Each row was made from one walk, in order. Every step used is in the known rows, and no mark comes twice. Write each row's walk.
In the rows, 128 means zero.
Known rows:
dapul/nabam/kalo: [ 83 172 111 113 134 115 192 131 156 177  79 124 139 125 158 159 159  84
 148]
regan/botos/mude/kita/lagof/nabam/kalo: [ 69 145 159 133 136 131 193 158 171 184 102 127 116 119 161 135 173 101
 160]
zomeg/nabam/kalo/botos/regan/lemo: [104 141 153 128 108 109 126 112 168 136 125 157 142 108 208 152 176 100
 124]
regan/lemo/kalo/botos/mude/kita: [ 99 137 151 143 160 103 142 120 147 161 137 127 120  88 179 134 146 101
 116]
nabam/kalo/lemo: [ 68 192 150 117 126 125 164 101 160 157 109 142 103 120 175 157 140 116
 141]
mude/kita/lagof/nabam/regan/lemo/kalo: [ 96 142 150  98 138 143 134  91 146 155 153 124 114  89 180 158 136  61
 101]
kita/lagof/nabam/kalo: [ 79 159 144 105 132 150 183 140 173 182  93 128 114 118 135 148 171  95
 159]
dapul/botos/mude/kita/lagof/nabam/kalo: [ 74 133 146 118 133 135 188 170 171 192  87 136 114 108 152 138 182 111
 170]
lagof/nabam/regan/botos/mude: [ 78 111 127 149 124  92 181 154 160 165  96 143 128 159 216 107 152 110
 170]
lemo/kalo/botos/regan: [115 136 114 121 102 124  94 110 156 145 135 179 121 145 162 130 178  79
 135]
botos/regan/lemo/kalo: [ 78 158 137 137 111 138 112  83 121 121 169 157 123 113 183 160 144  76
 116]
kita/lagof/nabam/kalo/lemo: [ 62 185 163 101 124 142 165 119 180 176  97 142  86 120 148 155 165 118
 139]
dapul/botos/mude/kita/lagof/nabam: [ 90 111 148 118 125 124 157 169 160 183  93 123  94 121 128 107 170 124
 139]
lagof/nabam/kalo/botos/regan/lemo: [ 85 135 146 124 125 127 114 124 175 130 130 168 127 112 183 164 185  92
 132]
kalo/botos/mude/kita: [113 125 142 144 154  90 153 144 154 172 109 115 117 104 167 110 146 112
 131]
nabam/kalo/botos: [114 165 118 109 146 114 146 117 184 169 108 163 138 124 157 149 164  99
 150]
lagof/nabam/regan: [111 106 108  90 125 123 165 130 172 161  85 120 123 137 172 129 143  71
 145]
mude/kita/lagof/nabam/kalo/botos/regan/lemo: [100 130 171 120 131 128 111 131 176 144 134 147 115  95 180 150 183  90
 121]
lemo/kalo: [ 87 171 114 124 121 136 141  83 122 148 146 143 122 127 144 145 128  81
 123]

Write each row's walk:
[ 86 135 154 114 142 140 149 109 152 167 143 126 110  90 196 150 146  73
 117] : botos/mude/kita/lagof/nabam/regan/lemo/kalo
[119 122 156 127 135  94 166 158 157 200  95  98 106 125 203  89 139 101
 131] : dapul/nabam/regan/botos/mude/kita/lagof
[ 95 131 141 113 150 122 145 136 191 192 109 164 109 117 192 133 186 110
 150] : kita/lagof/nabam/regan/lemo/kalo/botos/mude
[125 107 133  84 141 128 155 141 193 201  95 129 107 118 176 121 169  71
 141] : lemo/kalo/botos/mude/kita/lagof/nabam/regan
[ 97 112 135 152 132  89 160 157 129 161 106 121 120 111 177 105 135 122
 142] : dapul/botos/mude/kita
[ 94 144 149 132 126 118 109 115 166 127 138 165 133 110 205 157 170  95
 133] : nabam/kalo/botos/regan/lemo
[ 84 124 162 131 128 119 163 156 159 176 108 113  97 130 138 103 161 115
 129] : regan/botos/mude/kita/lagof/nabam
[103 123 156 110 141 125 151 159 181 192  94 117  91 118 121 110 179 115
 128] : kalo/botos/mude/kita/lagof/nabam
[118  94 141  99 137 121 173 157 180 193  81 101 104 119 184 106 153  82
 148] : botos/mude/kita/lagof/nabam/regan
[ 85 114 144 143 125  99 177 160 167 180  95 140 117 156 216  96 156 117
 170] : kita/lagof/nabam/regan/botos/mude
[105 171 123 109 144 118 104  79 159 145 156 175 129 112 161 161 151  94
 107] : regan/lemo/kalo/botos
[106 130 140 116 141 109 142 102 149 133 130 122 132 104 227 146 114  87
 124] : nabam/regan/lemo
[118 122 143 111 114 132 119 152 187 169 108 153 110 125 152 128 199  81
 146] : mude/kita/lagof/nabam/kalo/botos/regan
[ 93 146 137 125 126 109 117 124 169 139 121 162 134 115 198 163 181  90
 125] : dapul/nabam/kalo/botos/regan/lemo
[ 59 169 176 117 135 135 178 137 181 189  91 127  82 104 159 144 170 123
 144] : botos/mude/kita/lagof/nabam/kalo/lemo
[115 151 139  92 150 127 147 136 198 185 103 145 117 110 129 145 183  92
 135] : mude/kita/lagof/nabam/kalo/botos
[ 83 152 133 142 151 107 140 119 162 170 126 166 121 117 188 140 168 121
 144] : regan/lemo/kalo/botos/mude
[ 76 144 156 122 144 143 196 160 174 193  89 114 109 104 146 138 178 100
 162] : botos/mude/kita/lagof/nabam/kalo
